Known rows, with every way that one mark hangs from another:
(disa (kozov nuvus) nibi): [-0.606 -1.958 -1.416  1.605  3.246 -0.664  1.269  1.483  0.444  4.654
 -1.557 -0.188 -1.059 -1.091 -0.227  3.089 -2.174 -0.622 -4.745  1.402
  2.283 -4.000 -2.277 -0.463]
(kozov (rorezo bavog)): [ 0.012  0.485  0.901  1.427 -0.713 -2.621  0.928 -1.730 -0.748  1.069
  1.651  0.112 -2.368  0.332  1.437 -0.536 -0.114  0.389 -1.938 -1.466
  1.860  2.409  0.945 -2.364]
(pokuz nibi): [-1.730 -2.177 -4.254 -2.782  2.915  0.406 -0.003 -2.908  0.674 -1.495
  1.167  0.437 -2.369  0.713  2.578 -3.569  2.433  0.088  0.491 -3.067
 -1.577  1.382 -1.599 -4.417]
(puzadu (fenu bobipob)): [-2.265  2.420 -2.075 -3.741  0.692  0.269  0.320 -3.737  0.373 -2.587
 -0.668  0.329  0.044  1.900  1.413 -2.662  2.210  0.993  4.908 -2.327
 -2.760  4.505 -1.847 -0.187]
(fenu bavog bobipob): [-2.416 -0.125 -4.201  1.329  1.403  2.728  2.199 -2.582  0.329 -1.801
 -1.715  0.495  0.316  1.940  1.116 -3.300  2.305  1.697  2.346 -3.152
 -3.218  3.824 -2.418 -0.631]
(nuvus (kozov disa)): [-0.448 -3.123  0.045 -3.103  1.825 -0.428  1.585 -1.158 -0.421 -1.875
  1.131 -1.219  0.884  2.280 -1.623  0.300  2.026 -2.586  1.823 -0.399
  0.627 -1.261  1.514 -0.035]
(disa (kozov (rorezo nuvus)) nibi): [ 0.940 -0.312 -1.795  1.773 -1.084 -1.215 -0.226  2.402 -1.095  4.934
 -0.453 -1.908  1.793 -2.015 -1.096 -0.288 -3.867 -0.301 -5.133  2.414
  1.721 -3.697  0.505 -0.966]
(disa (kozov (rorezo (bavog (fenu bobipob)))) nibi): [-0.046  0.018  0.210  1.055  1.133 -1.000  0.530  1.199 -0.810  1.615
 -1.477 -0.611  0.549 -0.276 -0.729  1.181 -2.415  0.870 -4.172  0.658
  1.323 -2.679  1.666  1.096]
(puzadu (fenu bavog bobipob)): [-2.736  2.333 -3.946 -1.822 -0.574  1.737  0.576 -3.451  1.256 -1.479
 -0.067  1.247  1.449  1.252  0.108 -1.576  1.918  2.201  4.119 -2.410
 -2.460  6.451 -3.267 -0.039]
(disa (kozov nuvus)): [-0.800 -1.824 -0.898  2.417  2.917 -1.634  1.277 -1.584  1.699  3.588
 -1.408  0.104 -2.473 -1.986  0.769  2.525  2.024 -1.948 -1.830 -0.209
  1.523 -1.494 -3.475 -1.923]
(nuvus kozov): [-1.099 -0.557 -1.194 -2.601  3.511 -0.071  1.796 -3.417 -1.314 -1.588
  1.332  0.108 -0.608  0.785 -0.513 -0.473  1.385 -2.382  2.939 -1.645
  0.007 -0.290  0.562 -0.913]
(disa (kozov nuvus (rorezo (bavog fenu) nibi))): [ 0.654 -0.149  3.120  4.197  0.327 -3.389 -0.297  0.078  1.842  2.642
  0.264  2.272 -1.738 -4.092  0.648  2.754  0.103 -2.322 -2.227  1.726
  3.704 -1.719 -0.154 -0.712]
(bavog fenu): [-1.873  2.918  2.062 -2.624  2.322 -0.818 -0.195 -3.388  0.032 -4.825
 -0.559  0.528 -0.701  1.953  0.617 -3.576  2.976 -2.193  3.099 -2.427
  0.823  3.863 -0.224 -2.176]
(disa kozov): [-1.394 -1.140 -1.936  0.205  3.126 -0.025  1.246 -1.771  0.470  1.655
 -1.512 -1.445 -0.812 -2.249 -0.198  1.707  2.049 -1.620 -0.962 -1.501
 -1.087 -0.724 -3.101 -2.125]
(rorezo nuvus): [ 0.682  3.848 -0.521 -0.296 -1.005 -0.518 -0.502 -1.545 -2.580  0.259
  1.019 -1.747 -1.590  0.071  1.424 -4.813  1.083 -1.753  1.724 -0.351
 -0.503  2.602  0.006 -1.553]
(puzadu (disa nibi) fenu): [-1.821  1.978 -0.112 -5.212 -1.091  2.223 -1.237 -0.553 -0.723  0.778
  1.275 -1.428  1.577 -0.779 -0.796  1.079 -1.326  2.725  1.396 -1.197
 -2.507 -0.166 -1.754 -1.229]
(rorezo bavog nibi nuvus): [ 2.030  6.389  2.848  0.787 -2.017 -0.275 -1.483  0.050 -5.131 -0.823
  4.151  0.050 -3.208 -3.943  1.871 -1.671 -0.357 -1.913  1.590  1.103
 -1.173  1.667  1.750  1.216]
(nuvus (kozov (disa nibi) (rorezo (bavog fenu)))): [ 0.883 -1.661  2.774 -2.167 -0.309 -2.142  0.401  0.941 -0.984 -1.410
  2.017 -0.458  1.548  3.083 -2.528  0.900 -1.304 -1.277 -1.386  1.495
  3.940 -2.038  5.228  1.784]
(kozov (disa nibi) nuvus rorezo): [ 1.062 -5.516  1.921  2.066 -1.860 -3.576  0.431  4.047  2.512  3.556
 -0.358  0.157  0.751  3.830  0.391 -0.800 -2.600 -0.285 -5.613  3.241
  6.092 -3.033  1.410 -1.432]
(bavog (fenu puzadu)): [-0.247  1.847  0.330 -2.054  2.971  0.672 -0.272 -1.420  1.412 -6.040
 -1.858  1.966 -0.222  3.285 -0.264 -1.536  1.396 -1.406  3.359 -1.439
  0.149  3.969 -0.136  0.340]
(fenu bavog bobipob (puzadu (disa kozov nibi))): [ 0.318 -3.072 -5.982  2.123  1.741  6.551  1.264  2.712  1.568 -0.570
 -4.047  0.483  2.568  0.501 -1.731  3.039 -1.419  4.263  0.050 -0.639
 -5.825 -1.917 -2.528  3.769]
(disa (kozov (rorezo (bavog fenu) nuvus)) nibi): [ 1.679  2.539  0.975  1.660 -1.177 -1.770 -1.087  1.984 -2.009  3.334
  0.193 -1.220  0.263 -1.650 -1.328  0.664 -3.210 -0.163 -5.084  2.181
  2.883 -2.215  2.279  1.003]
(kozov disa nuvus (rorezo bavog)): [ 1.561 -3.590  3.547  3.480 -2.603 -4.695  0.678  1.641  1.920  3.005
  0.974  0.363 -2.906  2.790  1.303  1.128  0.736 -0.627 -4.059  1.712
  5.764 -0.130  1.558 -0.674]
(disa (kozov nuvus (rorezo (bavog fenu))) nibi): [ 0.798 -0.351  1.633  3.078  0.911 -3.035  0.274  1.625  0.624  4.556
 -0.552  0.993 -1.135 -0.889 -0.514  3.525 -2.926 -0.265 -6.017  2.159
  5.209 -3.072  0.617  0.247]

Rows:
[-0.379  1.542 -0.335 -1.846  3.696  1.385  0.342 -1.645  1.214 -7.736
 -3.789  1.937 -0.075  4.704  0.861 -3.508  2.116 -0.463  5.277 -1.706
 -2.098  3.209  0.724  2.212]
(bavog (fenu bobipob puzadu))
[ 0.765  1.390  5.253  3.532 -1.051 -4.313 -0.820 -0.218  0.884  0.297
  1.967  4.016 -2.670 -1.377  2.411 -0.690 -0.707 -1.966 -0.437  1.395
  5.299  1.054  1.787 -1.071]
(kozov nuvus (rorezo (bavog fenu) nibi))
[ 0.261 -3.891  1.504 -0.016  0.749 -1.565  0.981  3.218  0.980  1.685
 -0.509 -0.548 -0.882  4.003  0.289  0.217 -0.678 -0.914 -3.621  2.098
  3.830 -2.469 -0.180 -0.317]
(kozov (disa nibi) nuvus)
[ 0.644 -2.093 -3.149 -1.164  2.750  4.651  1.077  1.851 -0.209 -3.525
 -3.722 -0.246  0.426  3.495  0.787 -0.437 -1.279  3.308  2.379 -1.073
 -5.782 -2.562 -0.210  3.304]
(fenu bobipob (puzadu (disa nibi)))
[ 0.498 -2.616 -4.837  2.289  0.752  5.071  0.539  1.075  2.444  0.896
 -1.718  0.524  1.379 -1.950 -2.494  5.021  0.146  2.231 -0.257 -1.266
 -3.661  0.491 -4.273  0.695]
(fenu bavog (puzadu (disa kozov)))
[-0.146  0.303  0.257 -1.209  2.908  2.546 -0.328 -0.901  1.718 -5.879
 -4.695  0.283  0.369  1.931 -0.077 -1.013  2.816  0.146  4.635 -1.683
 -3.786 -0.101 -0.072  2.613]
(bavog (fenu bobipob (puzadu (disa kozov))))
[ 1.100 -2.938  2.334 -0.812 -0.620 -1.945  0.557  0.657 -0.856 -0.770
  3.299  0.355  1.082 -0.747 -1.326  1.482 -0.360 -2.408  0.215  1.539
  2.034 -2.443  3.877  0.858]
(nuvus (kozov disa (rorezo bavog nibi)))
[ 3.574  6.844  3.559 -0.663 -0.396  0.256 -2.374  0.415 -4.031 -5.052
  3.788  2.578 -1.088 -2.094 -0.859 -0.303 -0.742 -3.314  4.924  2.502
  0.098  0.951  4.894  5.412]
(rorezo (bavog (fenu puzadu)) nibi (nuvus kozov))
[-2.023  0.859 -0.390 -3.220 -0.909  1.534 -1.110 -2.090  1.098  1.989
  0.077 -1.775  0.903 -4.028 -1.104  3.686  2.150  1.182  2.120 -1.613
 -3.492 -0.241 -3.808 -1.477]
(puzadu (disa kozov) fenu)
[ 2.070 -1.971  0.979  0.073 -4.719 -2.128 -1.004  4.322 -0.689  2.159
  0.787 -2.715  2.863  2.728 -0.652 -4.061 -2.833 -0.278 -4.360  3.358
  3.111 -1.824  3.391 -0.509]
(kozov (disa nibi) (rorezo nuvus))
[ 1.904 -3.832  3.446  2.793 -2.198 -4.030  0.558  4.012  0.956  3.960
  0.975  0.160 -1.737  3.339  0.527  1.527 -2.419  0.537 -6.360  2.961
  6.519 -2.335  2.584  0.381]
(kozov (disa nibi) nuvus (rorezo bavog))
[-2.427  1.443 -2.865 -3.172 -2.038  4.465 -0.475 -0.566 -0.094  0.064
 -0.273 -0.594  3.052  0.098 -0.980 -0.118 -0.703  4.759  2.255 -1.701
 -4.450  1.167 -2.343  0.819]
(puzadu (disa nibi) (fenu bavog bobipob))
[-0.577 -2.193  0.487  0.610  1.529  1.260  0.263  1.130 -0.093  4.171
 -1.377 -1.800 -0.928 -2.341 -0.122  3.486 -0.531  0.955 -2.916  0.142
 -0.791 -5.886 -2.358 -1.137]
(puzadu (disa (kozov nuvus) nibi))
[ 0.060 -2.313  1.762  3.684 -0.703 -3.457 -0.075  0.109  2.186  2.226
  1.125  3.404 -0.960 -1.704  2.731 -2.178 -1.619 -2.067 -0.760  1.688
  3.820 -0.733 -0.371 -3.644]
(kozov nuvus (rorezo nibi))
[ 3.004  0.200  3.898  1.793 -5.482 -2.465 -1.680  3.398 -1.731  0.605
  3.231 -0.938  0.363 -1.459  0.437 -1.752 -1.018 -1.549 -1.879  3.286
  2.013 -0.230  3.946  0.631]
(kozov disa (rorezo bavog nibi nuvus))
[ 1.467  2.797  2.441  2.569 -1.841 -2.043 -1.569  0.181 -0.910  1.505
  1.039  0.174 -0.282 -5.033 -0.195  0.012 -0.228 -2.232 -1.266  1.686
  1.326 -0.530  1.312 -0.139]
(disa (kozov (rorezo (bavog fenu) nibi nuvus)))
[-2.696  1.601 -2.239 -2.314 -2.356  3.635 -0.521 -2.916  1.020 -0.812
 -0.198 -0.270  1.704 -0.623 -0.130 -0.405  2.586  3.738  4.925 -2.899
 -5.145  3.401 -3.285 -0.203]
(puzadu disa (fenu bavog bobipob))
[ 0.104  1.453  1.157 -2.696  2.257  2.321 -0.970  0.559  0.498 -5.005
 -1.706  0.863  0.721  2.500 -1.042 -0.415 -0.236  0.440  2.190 -0.767
 -1.228  0.467  0.559  0.979]
(bavog (fenu (puzadu (disa nibi))))
[ 2.857 -0.120  2.931  1.738 -5.266 -3.080 -0.935  2.085 -1.260  1.551
  1.986 -2.487 -0.911  1.605  0.207 -1.817  0.364 -0.625 -2.641  1.846
  2.681  1.293  3.433  0.208]
(kozov disa (rorezo bavog nuvus))
[-0.088 -1.391 -6.476  1.909  2.337  4.332  2.070 -0.114  1.855 -3.581
 -3.160  2.185  0.890  3.595 -0.026 -0.641  0.433  2.629  2.643 -2.028
 -4.170  3.999 -2.535  2.482]
(fenu bavog bobipob puzadu)
[ 1.668  1.338  0.803  3.362 -1.660 -1.787 -0.800  0.511 -1.209  3.248
  1.381 -0.595 -0.575 -5.619  0.146  1.048 -0.904 -1.684 -2.183  1.664
  0.611 -1.390  0.550 -0.464]
(disa (kozov (rorezo bavog nibi nuvus)))
[-0.482 -2.498 -0.494  2.076  0.615 -1.288  0.228  0.111  1.255  2.266
 -0.231  0.223  1.300 -4.808  0.040  0.968 -0.611 -1.909 -1.878  0.465
  0.012 -2.280 -1.475 -3.048]
(disa (kozov (rorezo nibi)))
[-2.424  0.482 -3.062 -0.964 -1.710  3.790 -0.446 -2.183  1.899  1.455
 -1.391 -0.949  2.313 -3.183 -1.336  2.575  2.595  3.237  3.253 -2.182
 -5.254  1.195 -4.238  0.442]
(puzadu (disa kozov) (fenu bavog bobipob))
[-2.388  1.903 -2.085 -3.324 -2.535  3.588 -1.230 -0.298 -0.027  1.777
  1.894 -0.500  2.684 -1.466 -2.092  2.200 -1.417  3.885  0.403 -1.279
 -2.280  1.945 -3.147 -1.007]
(puzadu (disa nibi) (fenu bavog))
[ 2.566  5.709  2.493 -0.178 -0.811 -0.334 -1.076 -0.568 -5.635 -1.173
  5.373  0.536 -2.013 -4.022  0.245 -0.390 -0.538 -2.906  3.029  1.582
 -0.399 -0.319  3.782  2.667]
(rorezo bavog nibi (nuvus kozov))
[ 1.194 -2.936  2.155  0.146 -2.269 -2.137  0.405  3.548 -0.861  1.272
  1.348 -1.724  0.374  2.925 -0.678  0.807 -2.397  1.017 -5.753  1.386
  3.214 -1.114  3.100 -0.026]
(kozov (disa nibi) (rorezo bavog))
[-2.220  1.743 -0.582 -3.977 -1.022  2.311 -0.576 -3.256  0.187 -1.834
 -0.805 -1.212  0.616  0.100  1.207 -1.438  2.786  2.600  5.552 -2.760
 -5.255  1.215 -1.970 -0.178]
(puzadu disa (fenu bobipob))
[-0.275  0.952  0.626 -2.053  2.551  2.481 -0.187 -1.128  1.246 -7.370
 -3.860  0.894 -0.047  3.647  0.531 -2.867  2.519  0.608  5.556 -2.446
 -3.601  1.316  0.707  2.290]
(bavog (fenu bobipob (puzadu disa)))
